What can hang from each mark
Q_206: Q_386 Q_550 Q_932
Q_699: Q_932
Q_550: Q_206 Q_226
Q_810: Q_932
Q_835: Q_226 Q_966
Q_386: Q_9 Q_206 Q_692
Q_226: Q_550 Q_835
Q_167: Q_206 Q_783
Q_932: Q_206 Q_810
Q_966: Q_9 Q_518 Q_835
Q_783: Q_167
Q_9: Q_386 Q_966
Q_692: Q_386

Each row was made from one small tree. The marks that hang from a mark follow it in brackets, in the order of their numbers. Every link used is in the known rows. Write each row's tree.
In the rows, 128 means zero.
Known rows
Q_386[Q_9]: [128 106 114 137 121 120 149 131 148 151 111 135 128 136 132 124 154 109
 170 129 142 152 113 104 128 133 111 135 111 174 135 117 122 112 142]
Q_810[Q_932[Q_206[Q_386[Q_692]]]]: [134 121 151 129 112 132 183 177 146 127 156 141 137 123 158  87 149 124
 130 105 115 104 216 117 113 104 100 145 121  62 137 164 164 146 149]
Q_783[Q_167[Q_206[Q_386[Q_9] Q_550]]]: [149 118 164  85 100 141 161  76 155 122  95 108 131 164 140 136 126 174
 207 115 104 162 111  94 135 124 126 147 117 131 169  77 132 137 138]
Q_692[Q_386[Q_206[Q_550[Q_226]]]]: [128 187 114 147  83 125 134  96 147  91 138 137 148 175 123 181 138 137
  92 123 136  92 123 101 155  90 132 121 100 142 132 122 132 182 160]
Q_692[Q_386[Q_9[Q_966] Q_206[Q_550]]]: [129 146 100 161  95 101 150  98 142 100 134 133 119 179 144 155 159 124
 145 130 113 140 124  86 134 114 106 121  77 144 118 109  92 161 130]
Q_167[Q_206]: [136 147 123 118 123 138 152 105 120 134 134 152 117 137 117 126 107 131
 150 125 147 144 132 120  94 125 138 145 137 110 159 114 141 146 118]
Q_206[Q_386 Q_550 Q_932]: [125  94 144  97 119 108 118 107 178 117 114 122 135 140 148 144 145 171
  68 119  55  76 136 107 124 132  89 126 123  98 128  82 138 148 142]
Q_835[Q_226[Q_550[Q_206]] Q_966[Q_518]]: [117 166 137  84  58 121  96 202 111 112 161 137 134 133 141 215  61 103
  73  95 121  65 164 101 154 177 179  87  97 129 132  35 120 174 140]
Q_167[Q_206[Q_550]]: [139 141 133  95 151 128 138  80 135 141 129 128 140 163 117 160 108 132
 142 117 121 132 121 118 111 142 120 127 133 101 153 105 155 152 125]
Q_810[Q_932[Q_206[Q_550[Q_226]]]]: [125 171 116  75 119 151 142 173 169 145 135 114 150 159 139 164 129 127
 144  59 137  92 191  89 125 130 103 131 105 110 135 142 166 177 142]
Q_386[Q_9[Q_966] Q_692]: [134  99 129 160 148 111 158 161 130 107 161 135 105 118 175  85 172 119
 177 135 117 163 162 149 127 135  95 117  98 127 116 115 148 115 159]
Q_783[Q_167[Q_206]]: [136 161 151 102 115 156 154 116 113 111 114 128 109 138 110 124  92 163
 194 117 144 154 126 124 113 114 146 164 133 108 165 106 134 132  95]
Q_692[Q_386]: [122 127 128 170  98 138 147 106 126 107 124 151 130 107 121 120 139 123
 111 137 133 133 138 107 134  98 136 142 133 132 121 130 121 140 121]
Q_206[Q_550]: [128 121 135 103 157 117 108 102 141 134 124 105 150 156 128 163 130 130
 121 119 101 113 118 128 144 144 114 110 125 121 119 118 139 135 134]
Q_966[Q_9 Q_518 Q_835[Q_226[Q_550[Q_206]]]]: [140 135 125  68  75 128 109 150 112 160 146 194 103 149 105 177 117  87
  88  64 149  45 125 157 144 147 178 108  52 121 175  29 130 164 132]
Q_783[Q_167]: [129 140 156 111 119 147 129 137 121 107 110 102 119 128 122 125 113 162
 170 121 125 134 120 137 145 117 135 147 125 128 136 120 119 117 105]
Q_783[Q_167[Q_206[Q_386 Q_550]]]: [149 140 177  77 103 147 138  76 135 100 111 100 132 155 133 138 101 192
 166 112  93 135 127 117 134 119 139 139 133  84 165  88 138 149 126]
Q_810[Q_932[Q_206[Q_386 Q_550[Q_226]]]]: [135 157 132  72  84 151 147 161 178 127 138 106 150 149 160 148 132 156
 125  64 112  85 201  83 135 117 110 124 112  93 140 134 160 190 166]
Q_699[Q_932]: [118 130 135 111 126 139 149 156 131 127 124 117 111 153 130 158 134 123
 119 117 132 118 136 123 130 134 126 121 132 133 136 153 126 109 120]
Q_550[Q_206[Q_386[Q_9] Q_932] Q_226]: [121 115 108 147  40 124 174 166 189 107 108 156 115 125 168 135 150 145
  99 107 125  99 131  77 115 114 114 146 108 173 192  58 152 172 180]
Q_835[Q_226[Q_550[Q_206]]]: [129 149 132 123  77 123 112 151 109 145 124 113 136 170 143 174  91 115
  80 108 141  78 131 118 157 127 159  97 108 118 155  75 140 159 131]
Q_550[Q_226]: [134 159 122 120 101 146 123 148 140 108 140 128 126 119 141 132 130 145
 126 113 145 121 141 131 140 118 138 122 119 148 134 116 149 153 165]
Q_226[Q_550 Q_835[Q_966]]: [130 128 125  41 118 126  78 153  94 110 152 113 108 161 139 106  90 117
 111 109  83 102 161 107 153 157 157 101 106 111 131  48 120 117 115]
Q_783[Q_167[Q_206[Q_386 Q_550 Q_932]]]: [134 127 170  70 101 136 143  91 167 100 100 122 115 149 131 139 108 207
 135 111  72 104 134 105 110 118 107 162 128  80 167  61 145 152 109]
Q_699[Q_932[Q_206[Q_386[Q_9] Q_550]]]: [132 104 144  84 105 130 173 124 185 160 119  81 134 188 159 163 146 117
 161  94 123 121 137  73 144 150  93 111 114 149 154 155 139 127 144]
Q_783[Q_167[Q_206[Q_386 Q_550[Q_226] Q_932]]]: [139 159 165  63  78 156 139 113 179  85 109 118 112 141 143 142 114 224
 133  95  87  96 148 108 124 107 117 156 119  99 173  47 167 176 146]
Q_9[Q_386 Q_966[Q_835]]: [150 142  87 106  82 146  97 115 125  98 168 113  81 103 130 100  99 163
 118  85 108 136 143 169 115 112 145 116  86  64 109  85 122 167 119]
Q_226[Q_550[Q_206] Q_835]: [125 145 134  80 123 122 122 142 107 122 126 119 119 190 130 125  95 103
 105  95 115  95 120 116 161 137 160 112 102 108 188  61 161 120 104]
Q_966[Q_9]: [151  96 128 116 147 121 124 106 109 142 129 166 121 134 113 124 164 109
 133 127 135 130 125 122 110 134 122 133 113 143 145 113 125 125 123]
Q_810[Q_932[Q_206[Q_386[Q_9 Q_692]]]]: [131  98 136 139 104 126 202 178 164 149 138 146 137 134 164  89 176 107
 168 107 130 132 201  91 111 110  86 151 107 107 143 156 157 127 161]
Q_692[Q_386[Q_9 Q_206[Q_932]]]: [108 134  90 179  71  98 180 116 170 126 101 186 113 163 114 142 165 115
 107 148 138 110 110  68 101  92  96 175  92 174 142 104  99 134 117]
Q_699[Q_932[Q_206[Q_386[Q_9] Q_550] Q_810]]: [130 113 173  78 139 153 172 139 199 155 123  85 138 208 152 151 138 110
 168  75 127 126 143  50 163 134 104 120 120 150 151 119 172 111 131]
Q_167[Q_206[Q_386[Q_9 Q_692] Q_932[Q_810]]]: [134  94 169 138 135 132 193 136 181 121 131 190 113 146 148  77 165 134
 139 126 113 137 160  84  99  97  91 173 128 118 163  42 203 115 154]
Q_699[Q_932[Q_206[Q_386[Q_9 Q_692]] Q_810]]: [131 105 185 129 140 154 205 175 176 135 149 118 124 174 165  98 161  97
 170  98 149 137 169  82 154 110 103 132 124 139 153 141 196  91 149]
Q_167[Q_206[Q_386[Q_9[Q_966] Q_692]] Q_783]: [146 140 130 138 125  81 186 127 132  97 138 158  91 113 183  62 158 132
 205 137 129 189 213 153  92 120 116 125 107  93 167 120 161 139 166]
Q_810[Q_932[Q_206[Q_550[Q_226[Q_835]]]]]: [126 186 114  46 127 149 140 172 178 141 143 117 131 184 128 116 113 149
 151  45 121  83 191  77 137 135 131 130  88 101 154 119 175 164 127]
Q_226[Q_835]: [130 143 124  98 135 127 125 128 134 125 134 134 110 152 118  79 112 149
 141 112 112 116 131 115 138 134 156 127 111 120 147 108 135 110 112]

Which tree is each row?
[121 107 143 103  75 116 131 144 136 108 110 129 122 151 161 153 124 122
  41 114  82  69 137 111 134 118 109 132 118  96 178  46 151 147 128] -> Q_226[Q_550[Q_206[Q_386 Q_932]]]
[144 115 164 144 117 127 167 131 149 121 165 118 138 118 159  86 134 129
 134 127 127 115 174 136 133 114 109 127 124  85 143 158 172 137 157] -> Q_932[Q_206[Q_386[Q_692]]]
[116 134 131 130 164  77 140 123 159 120 140 147 136 199 125 169 153 129
  73 145  88  64 124 147 121 122  70 128  97  97 128 113 167 135 140] -> Q_386[Q_206[Q_550 Q_932] Q_692]
[161 160 102  72  43 144  61 126 111 123 166  93  85 133 147 123  84 175
  90  73 108  93 166 179 149 107 165  80  61  56  96  45 122 178 127] -> Q_9[Q_386 Q_966[Q_835[Q_226[Q_550]]]]
[120 147 145 104 148 148 154 136 161 127 123 177 105 155 109 119 110 138
 124 106 129 119 144  80  88 109 114 177 139 107 156  48 180 127  92] -> Q_167[Q_206[Q_932[Q_810]]]
[161 120 114  70 106 137 108 101 139 132 156 191 110  97  75 140 132 121
 120  80 132 113 123 155 112 135 157 134  64 114 131  68 138 148 122] -> Q_966[Q_9[Q_386] Q_518 Q_835]
[142  88 175 127 149 106 129  99 142 107 150 110 159 139 162 123 156 145
  97 139  72 107 151 155 160 125 106  95 129  83 121 122 173 135 181] -> Q_206[Q_386[Q_692] Q_550]
[116 123 149 132 185  90 156 143 189 134 127 157 140 226 125 152 171 102
 121 128 104  91 113  97 137 111  64 145  92 143 129  68 191 105 142] -> Q_386[Q_9 Q_206[Q_550 Q_932[Q_810]] Q_692]
[166 140 112  81  69 133  93 111 142 154 162 185 110 105  77 144 114 153
 108  76 142  85 134 149 119 130 182 116  56 118 119  62 126 170 133] -> Q_966[Q_9[Q_386] Q_518 Q_835[Q_226]]
[139 141 173 114 118 162 145 133 161 126 145 112 134 143 142  94 106 133
 144  91 134 123 162  81 146 106 132 142 134 104 144 114 167 134 120] -> Q_932[Q_206[Q_386] Q_810]
[124  73 172 147 139 121 167 158 189 116 127 166 123 136 159  74 182 133
 121 127  94 119 155  94 133  99  84 153 119 136 131  57 192  96 162] -> Q_206[Q_386[Q_9 Q_692] Q_932[Q_810]]
[137 145 148 141  90 132 163 158 141  71 170 143 119 134 163  74 119 155
  97 109 114  92 159 132 162 105 170 108 114  99 197  89 193 158 194] -> Q_550[Q_206[Q_386[Q_692]] Q_226[Q_835]]
[135 202 113  77 118 115 110 115 152 110 146 120 127 221 119 142 108 162
 124  99 117  75 114 111 164 125 151 104  78 132 154  99 146 157 152] -> Q_386[Q_206[Q_550[Q_226[Q_835]]]]
[119 166  95 103  75 139 122 183 123  79 168 138 106 138 140 123  65 134
 110  92 127  98 150  81 134 148 189 111 118 141 179  61 139 177 152] -> Q_550[Q_206 Q_226[Q_835[Q_966]]]
[143  97 187 123 166 131 164 123 189 145 147 107 163 177 160 105 153 104
 174 102 117 134 155  89 165 118  86 124 116 125 137 104 211 117 163] -> Q_932[Q_206[Q_386[Q_9 Q_692] Q_550] Q_810]
[147 121 145   7 137 117  80 157 100 111 165 179 105 144 110 128 120  96
 125  89  86  93 170 106 141 190 165 109  68 134 140  15 127 116 111] -> Q_226[Q_550 Q_835[Q_966[Q_9 Q_518]]]
[143 108 128 128  79 129 171 121 171 154 124 113 132 131 154  99 137 123
 178 112 144 144 142  80 127 127 110 140 111 152 153 138 128 138 146] -> Q_932[Q_206[Q_386[Q_9]]]
[123 113 166 112 116 139 130 146 176 106 120 150 117 131 142 101 137 162
  85 109  83  94 154  80 128 101 115 154 135 106 131  57 159 124 123] -> Q_206[Q_386 Q_932[Q_810]]
[118 150 170  73 181 159 150 148 174 149 137  84 136 211 124 176 110  99
 143  70 137 109 144  76 158 141 109 120 130 121 140 139 187 113  92] -> Q_699[Q_932[Q_206[Q_550] Q_810]]
[121 163 173  89 138 168 152 144 157 107 106 154  95 152 101 114  96 170
 167  97 125 128 134  85 107 100 125 198 136 107 166  43 171 116  68] -> Q_783[Q_167[Q_206[Q_932[Q_810]]]]
[106 134 127 149 128 110 160 106 193 128 101 171 136 210 108 162 161 109
 105 120 115  98 106  39 135  89  86 165  96 168 128  59 146 125 108] -> Q_692[Q_386[Q_9 Q_206[Q_550 Q_932[Q_810]]]]
[115 154  92 149  71 106 162 115 197 115 107 164 132 182 127 177 171 133
  99 122 131  87 116  67 128  96  87 149  80 188 139  83 135 167 158] -> Q_692[Q_386[Q_9 Q_206[Q_550[Q_226] Q_932]]]
[139 172 138 144 142 113 124 155 148  59 179 141 102 167 132 115 121 163
  82 116  97 110 172 123 110  85 101 139  87  63 100  58 193 140 106] -> Q_9[Q_386[Q_206[Q_932[Q_810]] Q_692] Q_966]
[117 150 152  81 157 146 107 155 195 113 128 131 135 160 132 156 136 155
  91  82 103  80 144  91 149 119 101 135 118 140 123  43 203 144 142] -> Q_206[Q_550[Q_226] Q_932[Q_810]]
[139 134 148 121  39 126 114 139 115 128 127 104 138 158 167 160  96 142
  65 110 115  70 144 113 166 112 165  88 116 101 163  69 133 168 155] -> Q_835[Q_226[Q_550[Q_206[Q_386]]]]
[140 137 118 104  25 136 132 169 170 122 162 162  74  91 161  97 127 184
 155  74 107  96 164 140 138 141 168 104  49 119 115  59  84 175 177] -> Q_206[Q_386[Q_9[Q_966[Q_518 Q_835[Q_226]]]]]
[166 168 124  96 110 104 120 101 127 112 152 183 136 153  72 183 127 120
 113 116 140 117 121 111 109 134 150 134  63 135 131  94 135 150 112] -> Q_966[Q_9[Q_386[Q_206]] Q_518]
[150 102 106 116  89 116  89 137  97 144 157 160 111 119 124 140 118 137
 107 125 129  99 161  91 107 152 160 104 115 148 114  81  86 165 140] -> Q_835[Q_226 Q_966[Q_9]]
[108 174 130 103 124 152 145 192 183  93 135 164  99 168 123 100  97 151
  95  68 126  76 140  66 140 109 154 153 112 134 193  22 205 144 117] -> Q_550[Q_206[Q_932[Q_810]] Q_226[Q_835]]
[121 142 139  78 153 139 150 134 162 155 132  79 134 190 129 185 116 110
 134  89 134 101 140 101 141 156  99 112 122 118 143 173 153 129 106] -> Q_699[Q_932[Q_206[Q_550]]]
[140 166  79  97  39 116 106 149 115 153 149 128  67 201 156 133 125 134
 138  92 138  82 128 152 145 111 142  97  29 120 124  58  74 160 144] -> Q_386[Q_9[Q_966[Q_835[Q_226[Q_550]]]] Q_206]
[155 172 116 157 115 100 124 124 109  67 186 116 115 151 138 126 117 154
 107 139 113 135 160 160 118 100 123 106  82  64 103 123 156 155 134] -> Q_9[Q_386[Q_206 Q_692] Q_966]
[118 191 137  90 138 129 114 148 188 107 132 141 133 215 122 179 127 150
  81  93 113  61 124  83 142 104 104 137  97 136 133  58 179 157 138] -> Q_386[Q_206[Q_550[Q_226] Q_932[Q_810]]]
[122 167 152  91 134 109 154 123 174 116  97 179 102 138 131  95 119 146
 128 109 122 124 190  94  89  99 127 167 142  90 177  72 178 132 107] -> Q_167[Q_206[Q_386 Q_932[Q_810]] Q_783]
[135 147 129 145  50 145 150 149 139  85 140 125 131 115 164 141 114 150
  90 107 134 105 138 109 143 109 159 117 129 127 182  95 151 187 183] -> Q_550[Q_206[Q_386] Q_226]
[131 136 121 130  90 122 146 193 157 128 184 175  80  99 151  95 145 146
 169  88 128 104 171 182 136 147 143 104  45 118 106  77 131 152 178] -> Q_386[Q_9[Q_966[Q_518 Q_835[Q_226]]] Q_692]
[138 169 130  41  95 151 144 160 186 125 143 113 133 171 148  97 115 176
 138  48  95  74 204  68 145 122 139 124  94  83 160 113 164 175 151] -> Q_810[Q_932[Q_206[Q_386 Q_550[Q_226[Q_835]]]]]
[147 112 130 104 100 121 149 117 173 129 145  82 126 148 181 118 139 148
 185  92  98 146 166  89 131 152  89 107  89 114 133 116 128 160 144] -> Q_932[Q_206[Q_386[Q_9[Q_966]] Q_550]]
[144 110 167 135 112 114 170 176 157  76 173 160 113  83 180  91 175 143
 167 121  87 147 188 146 137 151 116 112  77 117 113  92 149 129 184] -> Q_206[Q_386[Q_9[Q_966[Q_518]] Q_692]]
[113 116 158 137 101 136 155 157 171  97 120 154 120 145 145 130 113 140
  67 101  98  89 133  68 123 103 127 157 143 103 174  48 167 144 121] -> Q_550[Q_206[Q_386 Q_932[Q_810]]]
[136 137 163  94  77 149 160 118 152  93 104 144  95 120 129 107 107 206
 144 120  96 116 144 106  95 102 122 182 131  87 175  71 133 142 105] -> Q_783[Q_167[Q_206[Q_386 Q_932]]]
[124 149  67 167  47 124 166 116 127 107 147 176  69 148 132 104 146 120
 150 112 145 127 117 129 116  86 133 145  60 131 134 103  65 160 130] -> Q_692[Q_386[Q_9[Q_966[Q_835]] Q_206]]
[114 163 112  75 167  75 138  97 168 144  87 155 121 160 113 155 121 128
 130 117 120 114 161 124  81 142  92 145 125  99 171 107 168 146 103] -> Q_167[Q_206[Q_550 Q_932] Q_783]
